Known rows, with every step that occurs
gogo dini: [  4.3  -6.6 -19.6  -5.8   1.6  10.2 -23.2  44.0  13.9  17.6 -15.9  21.5
   1.4   0.6  12.9  -2.1 -13.9  -9.0   8.0  -7.7]
gogo libup vome: [ -4.2  -8.6 -11.0  -3.0   0.0  14.1 -21.1  57.9  26.2  -6.9  -1.2  11.5
  -8.5  -1.1  -8.8  -8.2 -33.8  18.5  -7.9   8.9]
gogo dini moge libup: [-28.3  10.0 -17.6 -17.6  15.9  16.4 -11.2  -2.3 -18.2   1.3 -23.8  19.2
 -13.0 -28.1 -12.8  -5.1  -9.5   9.1   8.4  -1.7]
tavon dini moge libup vome: [-24.9  16.6  -5.6  -1.1  11.9  20.5 -16.6  14.8  -6.5  -6.3  -8.7  27.4
 -23.5 -27.5 -22.5 -26.1 -19.5  11.3 -15.8  14.4]
moge libup tavon: [ -0.9  18.1 -23.9  -6.2  14.5  11.3  -6.8  22.7   0.0   2.6 -46.3  22.8
 -24.2  -1.8 -30.8  27.1   1.2  41.1  16.1 -16.8]
gogo libup tavon dini: [ 22.1   2.3 -30.6  -1.1  17.1 -17.1 -20.6  21.8  27.7   0.0 -11.1  27.4
   8.1  29.1  17.1  45.7 -15.6   1.2  -1.7  -0.4]
libup tavon dini vome: [ -7.6  24.1  -6.7 -10.3  10.3   9.6 -29.5  32.9  16.4  22.8 -12.3  20.4
  13.1  -5.8 -27.2 -10.6 -26.5   6.4   2.3  -1.9]
tavon dini moge libup: [-29.1  15.0 -17.5  -9.7  26.4   8.9  -8.7 -30.6 -17.7  -7.2 -16.2  19.6
  -6.0 -22.9  -6.3   2.1 -10.5   7.4  -0.6   7.4]
dini libup vome moge tavon: [-32.6   6.2  22.5 -27.8   0.8  10.4 -17.5  42.5 -12.2  -5.8 -25.9  19.1
   0.8 -37.6 -10.7 -10.3 -48.6  24.7  15.9  -3.6]
tavon dini libup: [-12.1 -13.5 -12.3  -8.2  25.3   4.4 -38.9  21.4  -0.5   4.5  -8.0  21.6
 -12.8  -2.4  26.8  40.1 -33.9   3.7   9.5  14.6]
tavon dini: [  2.8   2.5 -19.4  10.0  22.8  -5.8 -18.2 -15.5  15.2  -0.4   0.2  22.1
  14.6  10.5  25.6   9.7 -17.8 -10.8 -10.3  10.8]
gogo dini moge: [-13.9   0.9   6.7 -13.9  -2.5  -2.0 -30.5  28.7  -0.6  20.8   6.0  25.4
 -17.0 -23.6 -17.7 -20.7 -16.3 -11.8  -9.3   4.9]
libup vome: [-12.0   5.1   2.3   8.6   1.5  22.1 -21.1  39.2  13.0   0.4  -3.7  19.6
 -20.4 -16.4 -23.1 -31.8 -23.3  17.9 -15.1  10.9]
vome moge dini libup tavon: [ -7.1   1.4 -10.8 -22.0   7.1   5.1 -29.9  65.9   5.4  16.3 -40.2  28.6
 -41.8  -9.5 -24.7  63.4 -17.8  37.1  19.3  -2.4]
moge libup tavon dini vome: [-12.6  27.4 -14.2 -13.1  15.2  14.7 -23.7  23.1   9.8  18.4 -20.0  19.1
  12.8  -9.2 -26.0  -7.4 -23.9  10.5   7.2  -4.3]
vome libup tavon dini: [ 16.2   1.4 -25.3   2.4  19.3  -3.7 -13.1  -6.1  19.8   1.8 -21.5  22.4
   9.3  30.5  14.6  18.3  -5.3   0.0  -9.0  -2.6]
tavon dini vome: [-17.6  18.9  -5.7  -8.2  13.4  13.8 -27.1  15.1  15.3  19.1  -2.4  12.7
  23.3 -11.7 -13.8 -22.8 -32.0  -2.0  -0.3   5.1]
moge tavon dini: [ -2.3  11.5 -10.1  -4.0  23.5 -11.6 -18.8 -11.1   1.8  -2.5  -2.7  24.2
  19.6  -9.8  28.7  11.2 -30.4  -3.1   4.4   3.7]
vome moge: [-24.9  -6.7   7.3  -8.0  -1.3  13.7   0.6   8.7   9.0  -6.1 -26.9   9.8
  15.6   1.1 -11.9 -14.2 -21.2   6.0  -5.3  -1.0]
tavon dini libup vome: [-13.8  -3.5  -2.1   0.3  11.7  18.0 -38.5  52.7   5.0   1.7  -3.5  28.2
 -27.6 -13.0   0.9  -0.7 -35.7   8.8  -8.0  19.5]
tavon dini vome moge: [-30.0   7.3   8.0 -16.9   0.7  16.1 -10.2  17.6  12.7   4.7 -22.3  12.5
  33.7  -3.4 -16.5 -24.7 -32.9  -6.3  -5.5   1.4]
tavon dini moge: [-14.8   6.9   6.4  -3.4  11.9 -12.8 -26.2 -12.6  -0.1   7.9  17.1  26.3
  -9.1 -16.2  -9.7 -13.8 -18.9 -12.3 -23.0  17.6]
gogo libup: [  1.2 -20.3 -25.7 -12.9   8.9  -0.2 -14.8  31.2  29.5  -7.2  -6.1  -1.9
  15.3  14.7  12.5  28.5 -31.2  18.2  10.0  -0.7]

Rows
[  1.0   6.5  -9.8 -14.8   3.7  19.7 -12.0  31.7  16.7  15.9 -40.7   5.2
  -2.6  11.9 -37.0  -9.6  -7.8  33.0   5.0 -19.3]
dini vome libup tavon
[-32.4  -9.4  15.1 -13.1  -4.8  23.8 -16.1  50.2   4.3  -6.1 -25.1  18.6
  -7.5 -10.3 -18.4 -15.6 -34.6  10.0  -6.9   8.9]
dini libup vome moge
[-21.0 -11.2   4.3 -13.5  -8.5  16.0  -4.9  46.8  19.8 -13.3 -21.9  12.1
  11.7   5.1 -14.1 -14.8 -33.4   7.7 -11.1   4.6]
gogo libup vome moge
[-22.3  12.2 -12.0   2.8  11.6  32.4 -11.2  22.9  -1.9  -9.0 -22.0  19.2
 -19.9 -22.5 -21.4 -24.4 -18.1  26.2  -4.5   6.5]
moge libup vome
[-32.1  20.0  -8.8 -21.1   9.0  24.1 -27.2  34.9  11.1  29.3 -13.0   6.7
  -0.5 -39.0 -32.9  -1.8 -33.1  20.8  11.5   8.0]
moge dini vome
[-40.4  15.0 -16.5 -19.3  18.5  29.3   3.6  -9.8  -9.8  -9.4 -43.6   9.6
  22.9 -12.9 -12.2  -7.6 -20.8  11.6  10.9  -4.2]
tavon dini vome moge libup
[ 17.4  11.2 -21.4   7.1  18.1 -11.7 -19.7   9.0  19.2   5.4 -12.6  33.1
  -0.4  18.8   7.7  27.6  -8.6   0.3  -6.6   1.2]
libup tavon dini
[-20.9  -9.6  -0.2 -22.2  21.6   1.5 -35.7  26.5 -10.1  -0.4 -16.5  22.7
  -2.5 -13.7  26.8  39.1 -45.3   6.6  18.6   8.7]
vome moge tavon dini libup
[-28.4  11.5  21.0 -21.4  -1.1   9.2  -9.3  31.9  -8.1  -7.3 -24.0  18.9
   8.3 -35.1 -14.1 -22.1 -42.7  21.7  10.1  -5.6]
libup vome moge tavon
[  2.1   0.4  -7.5 -11.7   9.1   5.3 -32.6  61.3   5.9  14.1 -32.3  26.1
 -38.8  -1.0 -24.9  43.0 -15.6  37.2  17.0  -7.9]
dini libup tavon
[  9.1  -1.5 -13.3 -16.5   4.1   4.4 -36.7  80.5   7.2  21.4 -35.1  31.5
 -37.2   3.0 -15.5  47.0 -14.5  25.7  21.2 -12.6]
gogo dini libup tavon
[ -9.3   8.1  -3.0  -9.6  17.3 -10.3 -12.4  -8.6   1.4  -7.2 -11.8  25.6
  28.8  -6.4  26.7   8.7 -33.3  -8.0   2.1   2.9]
vome moge tavon dini
[-19.3  -2.0  -9.0 -21.1  14.6  25.7 -10.5 -15.7   8.3   6.5 -24.3 -11.1
  39.5   2.7   4.5 -36.1 -28.9   7.3   2.0  -7.2]
moge tavon dini vome libup
[-16.5  -7.3 -14.0 -13.7  14.4  29.0  -9.7 -17.0  14.1   7.5 -21.9 -11.9
  37.8  12.6   4.0 -38.3 -21.8   3.8  -4.7  -3.5]
tavon dini vome libup
[-29.4  14.8  -1.7  -3.1   8.3  25.8 -16.0  21.4  -9.0  -5.7 -11.7  22.2
 -29.8 -33.3 -33.9 -33.0 -20.0  21.0 -12.1  11.2]
dini moge libup vome
[  4.0  13.7 -26.4  -1.2  21.3  -3.5  -8.1  -1.0   8.0  -4.1 -31.3  33.1
   6.3  17.3   7.0  29.9  -7.1   2.7  -1.1  -2.7]
vome moge libup tavon dini
[-36.0  16.0  21.5 -32.1   0.6  10.9 -11.7  27.4  -8.0   2.6 -27.3  10.9
  24.0 -38.4 -21.1 -22.8 -46.5  22.5  20.9 -11.7]
dini vome moge tavon
[ -7.2  20.7 -13.2 -11.9  11.3   5.5 -11.2  21.5  -5.2   5.6 -36.1  26.6
 -32.9 -11.6 -43.2  17.6  -0.2  36.0   8.3 -11.9]
dini moge libup tavon
[-23.0  -8.6  -7.1 -17.4   9.5  36.7  -7.9  -8.2  11.4   9.1 -26.8 -19.0
  28.5   4.1 -12.6 -46.6 -22.0  17.0  -0.2  -8.2]
dini vome libup
[ -1.4   7.7 -16.5 -19.7   5.0  19.1 -13.6  33.8  16.4  19.5 -42.3   7.0
  -8.3   4.3 -34.2   6.0  -7.6  34.7   8.1 -14.7]
moge dini vome libup tavon
[ -8.2  15.4 -16.0 -12.0   9.1  13.3   0.0  26.1   0.2  -2.6 -55.1  23.9
 -15.0   2.0 -34.3  24.3  -0.9  36.0  13.1 -18.3]
vome moge libup tavon
[ 18.1  -1.7 -23.4 -11.8   3.7  -5.8 -17.4  58.3  28.2   4.1 -25.0  16.2
 -11.8  20.1 -18.7  43.4 -14.1  34.2  12.6 -14.2]
gogo libup tavon
[  9.3  16.4 -31.2   3.2  25.1  -4.9 -13.1  -2.2   8.5  -1.5 -25.0  32.6
  -0.9  14.3   8.5  32.7  -5.4   5.8   0.7  -1.9]
moge libup tavon dini
[ -5.3   7.0   1.8  -8.6   9.7 -12.4 -22.5  -6.7   2.9   9.9   2.0  26.0
 -11.5  -2.5 -17.3  -7.3 -10.5  -4.8 -20.9   7.8]
vome libup tavon dini moge
[-26.4  16.6  22.4 -23.8   6.9  -7.2 -22.5   8.6 -17.1   5.7  -1.2  17.9
  -7.0 -51.5 -20.1 -16.7 -37.4  20.9  10.5  -1.6]
dini moge tavon
[ -4.5  13.8   5.2  -5.5   8.9 -17.8 -28.3   4.9   3.6  12.2   7.9  33.7
 -19.2 -11.7 -22.0  -1.6 -12.8  -4.9 -19.9  10.2]
libup tavon dini moge
